Each row was made from one walk, in order. Every step used is in the known rows, and no mark comes twice. Write each row's walk.
Known rows:
duponot-doke-foto-durap: [ 20  15  37  20  22   1 -23 -11  10 -33   5  59  -2   2 -16   7  -3 -52
   6  -1 -39  -6   3 -32  -5  23  -9 -13   1  29 -29  10 -59   2  18 -14]
duponot-doke-foto-zopen: [ 13  17  35  17  26   5 -31  -1  12 -61  -1  53 -18  -1  -1  -1   2 -51
   9 -14 -46 -13   1 -14 -17  29 -17  -3  -2  34 -22  13 -47   6  17 -12]
doke-nivig-zopen: [ 12  11  18  10  14  -3 -45  17  31 -14 -15 -13 -21   6 -21   4   5 -39
  15  -2 -46  -8   0 -34  27 -25 -11  30 -12   1 -27  16   5 -10  11   8]
dage-zopen-nivig-doke-duponot: [  8  15  28  -4 -28  -6 -26 -17   0  -3 -27 -20  80  13  -2  -4  -6 -42
  14  16 -31   4   7 -23  21 -11 -10  24 -16  18 -11  21 -10 -28  -1   1]
muviz-lino-dage-doke-nivig-zopen: [ 17   7  -7  12  12   3 -46  36  37  15 -37 -17 -23   0 -51   6  -7 -26
  11  -1 -94 -14  13  23  47 -44  -3  39  -7   3 -19  23  31  -3  14  -2]
durap-foto-lazif-muviz: [  3  10   1  12   6   3 -19  38  23   0  19  -2 -18  11   2   0   0 -54
  11  -6 -41   1   8 -50  13 -13 -20   0 -13  -8  -2  33   0  -4  23   4]
muviz-lino-dage-zopen-nivig-doke: [ 10   7  -6  -2 -33   5 -23  -6  10  43 -35 -24  55  17 -10  -3 -17 -28
  11  17 -48  -1   4   3  20 -47  -2  29  -8  25  -9  30  -3 -16   8  -8]
durap-dage-zopen-foto-lazif-muviz: [  6  16   7  16   7   5 -16   9   6  13   9  23 -24   6 -16   9   2 -45
  15 -24 -33  15  -2 -10  20 -30  -7 -17 -12  20 -11  30 -17 -16  25 -19]
nivig-doke: [  6  14  27  10 -19  -3 -27   3  25  -8  -5  14  12  19   9  11  -6 -47
  11  12 -29 -10  -4 -43  16 -11 -10  16  -6  18 -14  20 -20 -20  -4   1]
durap-dage-doke-nivig-zopen: [ 10  19  21  16  31  -8 -53  23  37 -14 -33  -3 -43   4 -43  15   6 -29
  18 -10 -80  -6   0  -4  42 -33  -4  36  -2  19 -23  13   9  -8   2  -4]
duponot-doke-nivig-zopen-dage-durap: [  7  16  32  15  19  -5 -64   3  36 -36 -54 -37  17  -4 -27  15 -10 -43
  15 -19 -66  -8  -1 -19  -1 -31 -13  43 -19  16 -24   5  14  18  13  -1]
muviz-lino-dage: [ 11   3  -8  11  -6   8 -25   9  19  19  -1  28  17   7 -18  -2 -22 -37
   6   5 -54 -18   9  -3  18 -20 -12  -4  -4  26 -16  28   5  -7   8  -3]
lino-dage-doke: [ 11  18   6  13  10   2 -28  23  23  -3 -19  57  -5  10 -11  -2 -18 -39
  12   8 -59 -18   4  18  13 -32 -15   3  -1  25 -14  22  27  -1   0  -4]
lazif-foto: [  6  16  26   9 -12   8 -36   7  18 -31   9  41   3  16 -22  -6  -5 -55
   4   6 -42  -5  -8 -24  14 -12 -21   1  -5  24 -13  18  10 -10   3  -5]
muviz-lino-dage-zopen: [  8   5  -7   8   5  12 -21  -4   2  30 -26  27  40  10 -15   4 -22 -36
   8   5 -49 -18  13  21  25 -46 -10   3  -1  31 -15  28  10  -4  15 -14]
nivig-doke-foto: [  7  13  32  13 -21   2 -23  -4  17 -27  -9  46   5  21   4  12  -1 -47
   7   9 -32  -8  -4 -35  19  14  -4  16  -3  11 -18  12 -40 -13   2  -6]
lino-dage-durap-foto-lazif: [ -2   5 -10   9   7  -2 -15  19  18  -1  18  34   5  15  12   0 -15 -35
  16  -7 -51 -14  12  -8   4 -47 -18  13 -13  -2  -8  25  49  20  19   5]
zopen-dage-lino-muviz: [ 14   8   3  19  -2   5 -41 -14  43  15  10  29  26   3  -2  17  -8 -55
   9  -7 -14  -2  12 -45   7 -14 -19 -12  -7  20  -9  24 -44 -11   4   4]
lazif-foto-durap-dage: [  9  11  28  18   6   0 -37 -11  21 -26  27  43 -17  14 -40   1  -4 -44
   8  -3 -39   3 -10 -42  26  -9 -12 -33   0  37 -16  19 -24 -11   1  -7]
lazif-muviz-lino: [ 12  13   4  15   0  10 -35  21  23   8   2 -18  14   2 -38  -1 -11 -59
   2  -1 -59  -8   7 -25  20   9 -18 -12 -12  26  -6  30 -11 -20  20  -5]
dage-durap-foto-lazif-muviz: [ -1  14   1  14  13   1 -24  30  22 -16  21  -9   1   9  -8   2  -3 -57
  11 -12 -57  -5  11 -33   5 -13 -24   6 -22  -4   1  26  31   9  31   2]
lazif-muviz-lino-dage-doke-nivig: [  17   16  -17   19   10    6  -43   44   38    2  -38  -12  -16   -5
  -66   -7  -22  -43    9   -6 -108   -4   12   28   30  -22  -11   -8
  -18   10   -6   27   20  -10   18  -16]
duponot-doke-foto-lazif-muviz-lino: [ 13  11  15  20  -8   9 -20  12  24  -8   5   3  -3  -1 -49   6  -6 -62
  -4 -22 -77   2   9   5   2  26 -10   7  -8  11 -13  26 -25  -1  35 -28]
zopen-foto: [ 13  19  14  12   8   7 -25  21   7  -3  16  45 -15   4   3   1   1 -45
  12   2 -16  -1   0 -41   8  -8 -13   0  -9  20 -24  16 -24 -21  11   2]
foto-durap-dage: [ 12  11  26  19  27  -5 -30 -12  21  -7  21  37 -11   8 -16  11  -5 -38
  16  -4 -23  -5  -2 -51  20  -7 -10 -33   1  42 -21  21 -39 -14   2   1]
dage-lino: [ 13  15  12  13   7   5 -38  -8  34   1  24  34  -4   5   8   6  -3 -52
   5   0 -24 -13   5 -24   1 -24 -18  -7   1  24 -16  19 -11 -21  -2   5]
lazif-foto-zopen-nivig: [ 11  18  20   2   0   9 -45  11  26 -52  20   0 -12  11 -11 -24   6 -46
  10   1 -29  10 -10 -32  -8  -9 -25  -3 -12  33  -7  23   1 -10  10  10]
zopen-nivig-doke-dage-durap-foto: [ -2  15   1   4 -15 -14 -32   8   2   0 -11   7  70  15  -1  -1 -10 -37
  15  20 -52   0  -2 -51  -8  -5 -15  34 -19   6  -4  17   6  -9   8  13]
lazif-foto-durap: [ 14  11  26  14   4   5 -35  -1  20 -32  25  37  -6  14 -30  -3  -4 -53
   5   8 -26   2  -3 -45  20 -11 -18 -25  -5  23 -15  19  -9 -11   9   1]
lazif-muviz-lino-dage-doke: [ 15  13 -14  17  -1  10 -32  39  27  15 -20   5   3   0 -52  -4 -22 -47
   3   3 -91 -14  11  25  25 -10 -14 -10  -9  25  -1  32  19  -7  16 -11]
doke-foto: [  8  15  26  14   7   7 -25   0  12 -29   1  65   0  13  -3   3   0 -48
   7   2 -28 -12   0 -23  10  17 -12   4   1  21 -23  13 -25  -6  10  -4]
lino-dage-zopen-nivig-doke-foto: [  9  13  10   0 -34   4 -15 -14   3   1 -39  35  37  25  11  -6  -9 -30
  14  16 -36   1  -7   2   7 -21   0  21  -5  17 -16  21 -20  -3   5 -11]
zopen-nivig-doke-foto-durap: [ 20  13  30   8 -15  -2 -25 -11  21 -20   9  13   9  18   1   0   7 -38
  11  15 -15  12  -5 -65  10  16  -2   5  -7  17 -19  17 -59 -19   7   6]
duponot-doke-nivig-zopen-foto: [ 19  21  18  12   9  -2 -40  30  15  -9 -19  -5 -36 -10 -25   3   9 -42
  14 -10 -60   2   0 -30   6 -15  -5  36 -19   2 -37  10 -28  -7  18  -7]
muviz-lino-dage-zopen-nivig: [ 11  10 -10  -1  -5  11 -26  -2   5  37 -26  -6  50  10 -16 -10 -17 -30
  11   9 -42  -3   8  15   9 -52  -9  17  -4  34 -14  31  10  -7  15  -6]

Which walk is each row?
[  4  11  28  16  36   6 -54  -5  33 -58  -6   2  15   5  13   8 -11 -43
  17 -19 -13 -11   1 -33  -5 -16 -25  -8 -12  37  -6  15   9   6  13  15]	foto-zopen-dage-durap
[  16    8  -11   15  -12    4  -31   31   19    4  -15    0   33   -7
  -62  -13  -27  -49    4    2 -100  -15   22   28   38   19  -16  -23
  -16   18    0   32   24  -13   11   -8]	lazif-muviz-lino-dage-doke-duponot
[  5  14   4  12   1   0 -27   0  19 -18   1  43  26  12  -8  -5 -23 -42
  12   3 -55 -24   0   6  -3 -23 -20  -4 -14  27 -15  20  41   9   8  -1]	lino-dage-durap
[ 21  10  -3  12  20   8 -13   2  -9  16   4  61  -4   6   3  -2 -13 -31
  17   5 -10   0   5 -18  18 -41  -7 -33  -7  19 -24  24 -25  -6  17  -6]	lino-dage-zopen-foto-durap
[ 15  10  19  20   5   2 -46 -23  33 -14  47  44 -29   7 -32   5  -1 -46
   4  -5 -38   3  -5 -36  22 -22 -12 -46   4  40 -13  17 -33 -20  -4  -5]	lazif-foto-durap-dage-lino
[  7  13  30  16  18   4 -34 -23   3 -16   1  45   6  16 -39   8  -4 -42
  10  -1 -32   5  -6 -22  35 -35 -11 -27   2  45 -14  19 -20  -8   7 -18]	lazif-foto-durap-dage-zopen
[ -2  20  10  17  22 -12 -30   9  -9 -12 -16  52  56  -2 -22   5 -20 -50
  11   4 -75 -17   5 -19 -24   1 -23  15 -12  22 -14  12   8  14  17  -8]	duponot-doke-dage-durap-foto
[ 12  15  11  19   2  -9 -36 -18  17   6  10  61  26  -5 -14   7 -17 -54
   3   0 -54 -10   0  -6 -27  -6 -20  -8   0  29 -19  19 -21 -15   2 -10]	duponot-doke-dage-lino
[  9  15  15   9  12   9 -11   5   2  14  11  39  -9  10  11  11   5 -41
  13 -12  -2  10   8 -14  15 -53 -10  17  -6   7 -21  24   1 -15  27 -10]	dage-zopen-foto-lazif
[ 16  10  12  16   0  -6 -15 -12 -14  17   4  60  30  10  -7  17  -9 -36
  14  14  -3  13  -1 -49  25 -17  -3 -17  -7  10 -18  21 -49 -30  17  -7]	nivig-doke-dage-zopen-foto-durap
[ 15  13  -7  15  19   4 -41  30  34   8 -38  16 -10  -2 -48   1 -18 -30
  11  -6 -90  -9  15  29  33 -41  -8  15  -7  13 -16  19  22 -11  11 -12]	muviz-lino-dage-doke-nivig
[  7  15  40  20  33   8 -49 -13  23 -79 -25  31  14  -2  -1  10  -9 -47
  11 -26 -41 -11   0 -14 -24  17 -18   0  -9  42 -15   5 -24  24  20  -7]	duponot-doke-foto-zopen-dage-durap
[ 18   4  -1  17   3  -2 -57  -3  56   8  -8 -16  -7  -1 -21  19   4 -43
  13 -14 -33   2  11 -49  29 -29 -11  18 -18  -4 -17  21 -38  -7   9   8]	doke-nivig-zopen-dage-lino-muviz
[ 21  15  23  21  29  -6 -31  10   5 -11  19  52  -8 -11 -36   5  -1 -35
  17  -7 -45   5  14 -27  44  14  -6 -32  -7  30 -21  15 -40 -25   3  -2]	zopen-foto-durap-dage-doke-duponot
[ 10  17  27   4 -31   1 -26  -3  20 -21 -10  17  19  21   4  -2   6 -41
  10  13 -28   4  -8 -38   5  15  -4  31  -6  16 -18  15 -40 -18   3   2]	zopen-nivig-doke-foto
[  5  11  10  10  44   5 -31  28  12 -31  14  20 -21   4  25  -4   5 -42
  18  -2 -24 -13  10 -58   6  -4 -21  -1  -6  15  -7  21 -26   0  13  15]	durap-foto-zopen
[ 12   6 -17  14 -15  10 -28  21  23  15   4  -3  11   3 -39  -9 -24 -49
   4   2 -71 -13   5  -3  17  -1 -15 -26 -16  24  -6  34   5  -9  16  -6]	lazif-muviz-lino-dage
[ 24   8  14  13  18   3 -31  18  12   4  35   9 -35   3  -5   7  13 -37
  12   7  -5   2   1 -66  28  -7  -6  -4  -8   7 -28  19 -35 -14  19  14]	nivig-zopen-foto-durap
[ 11  17  31  17  34  10 -72  25  46 -74 -38   7 -39   2 -30  -2  -3 -39
  15 -22 -52  10  -2 -18  23 -35 -19   1  -8  20  -4  12   8  -4   7  -1]	lazif-foto-zopen-dage-doke-nivig
[  3  21  22  19   8 -13 -33 -12   3 -21 -12  57  62  -1 -35   8 -24 -54
   7  -2 -70 -17  -3   5 -29   3 -24   9 -12  36 -21  13  17   3  16 -14]	duponot-doke-dage-durap
[ 12  19   2  15  19  -2 -37  28  34 -15 -38  41 -25   5 -24  -5 -17 -33
  18  -3 -75 -11   6  18  18 -41 -13   7  -8  12 -19  18  26  -3   3  -7]	lino-dage-doke-nivig
[ -1   6  13   9  22   3 -51  21  21 -13 -24 -24  29  10  10  16  -1 -37
  15   0 -31 -16   6 -57  22 -23 -13  40  -9   8  -9  13  16  19  13  21]	nivig-zopen-dage-durap-foto
[  8  15  15  17  11  -1 -39 -17  34   6  24  40 -14   5   0  12  -4 -44
  10  -8 -37 -11  -1 -21   9 -21 -12 -16   5  40 -17  19 -26 -22  -9  -1]	durap-dage-lino
[  1   7   9   8  17   1 -16  24  18   6  20  22 -13  13  23   7   3 -44
  13  -5 -23  -2  13 -47  13 -34 -16  21  -2  -6 -12  25   3  -2  16   9]	durap-foto-lazif
[  9  14  34  15   0   1 -16  -4  19 -25   6  57 -11   8  -8   9  -1 -53
   4 -19 -46  -3   4  -5 -10   0 -11  23  -1  14 -26  17 -17   4  21 -21]	duponot-doke-foto-lazif
[ 14   6  11   8  -4   3 -22  24  24  12  35  10 -40  10   6  10  15 -38
  10 -10 -10   5   3 -39  23 -29  -7  34 -10  -7 -24  26   6 -12  24  10]	nivig-zopen-foto-lazif
[ 18  25  25  10  33   9 -40  19  24 -49  -8  33 -23   6  -3  -9  13 -37
  13  -5 -39   4   3  -3  -2  10 -15  16   0  33 -13  16 -19  -5  17   4]	dage-doke-foto-zopen-nivig
[  8  24  18   6   5  -9 -28 -16 -13  14 -37  34  75   3 -20  -4 -15 -44
  11   8 -44   4  -5   2 -31 -22 -17  23  -5  40 -21  22  -6  -6  14 -15]	duponot-doke-dage-zopen-nivig
[ 10  10   3  17   2  -6 -37 -16  23   9  25  69  22   4 -10   6 -13 -46
   4   4 -30 -10   1 -23  -5 -13 -20 -14   1  20 -15  22  -7 -25   1   4]	doke-dage-lino
[ 10  15  25   1 -27   3 -43   8  30 -51  14 -18  -5  19  -3 -15   7 -44
  10   8 -35  13 -13 -48   2  -6 -17   9 -17  25  -2  22 -13 -19   2   8]	lazif-foto-zopen-nivig-doke
[ 11   3 -10  17  32   8 -43   8  35  -4  21  14  -8  -3  25  11   4 -47
  16 -13 -12  -1  21 -73   7 -10 -21 -22 -11   9   2  25 -66   2  11  16]	durap-foto-zopen-dage-lino-muviz
[ -3   8   4  16  13   5 -37  25  31 -20  -4 -24  17   8   3   9 -10 -53
  14 -19 -37   2   8 -49   7 -22 -21   3 -21  -1   5  24  24  14  26   9]	zopen-dage-durap-foto-lazif-muviz
[  8  14   5  -2 -32  -1 -20  -6   8  20 -34   5  43  24  14  -7 -15 -31
  18  20 -32   0  -5  -4   4 -51  -6  21 -10  22 -12  27   2  -8  -2  -3]	lino-dage-zopen-nivig-doke
[  4   7 -29  14   3   9 -30  38  11  11  -5 -12  29   1 -31 -10 -23 -48
   7   3 -90 -20  14 -10  16  -5 -18 -13 -22  10   2  27  23  13  25  -2]	lazif-muviz-lino-dage-durap-foto
[ 15  10   4   7 -16  -9 -45 -15  34  -8  30  10  13   7  13  -4  -2 -37
  11   5 -22   9  -5 -44 -16  -9 -16  -5 -10  22  -4  27 -32 -33   0  17]	foto-zopen-nivig-doke-dage-lino
[ 12  16  28   7   2  -7 -27 -26  11  13 -12 -12  28  17  -5  13   0 -30
  20   8 -18  13  -7 -45  20 -36   0   1  -3  42 -14  22 -50 -22   0  -4]	foto-durap-dage-zopen-nivig-doke
[ 24   5   2  21  22  11 -26  11  19   2  -2  60  -9   5 -42   7 -13 -31
   4   3 -62 -11  17  15  37   0  -2 -15   6  20 -17  19 -17   0  19 -12]	muviz-lino-dage-doke-foto-durap
[  9  19  24   1 -28  -4 -30   4  26  -3  -5 -14  26  19   7  -2   0 -42
  14  16 -26   4  -7 -48   1 -14 -11  29 -12  22 -14  21 -19 -26  -4  10]	zopen-nivig-doke
[  7   4 -18  16 -13   5 -24  14  35   7  17 -13  17   7 -44  -2 -25 -49
   3 -16 -79  -8  11  20  11 -24 -18 -12 -23  12  -1  36  54   4  33  -9]	foto-lazif-muviz-lino-dage-durap
[  0  18  24  13  24   1 -28 -15   3   6 -20  38  20  13  -8  13  -6 -40
  16  -5 -34 -10  -2  -5  21 -38 -11   2   2  45 -19  20 -12  -9   3 -13]	durap-dage-zopen
[ 15  13  13   8   1   6 -31  28  11   5  14  15 -26   5   3   4  12 -41
  11   5 -20  -5  -2 -48  21  -7  -8  23  -9   9 -27  19 -13 -13  15  10]	nivig-zopen-foto
[  7  11  14   3 -33  -6 -44  -1  19 -43  15  17  18  19 -18 -15  -5 -40
   8  11 -36  16 -17 -45  -4   4 -19   1 -15  21  -1  26 -11 -22   4   8]	lazif-foto-zopen-nivig-doke-dage
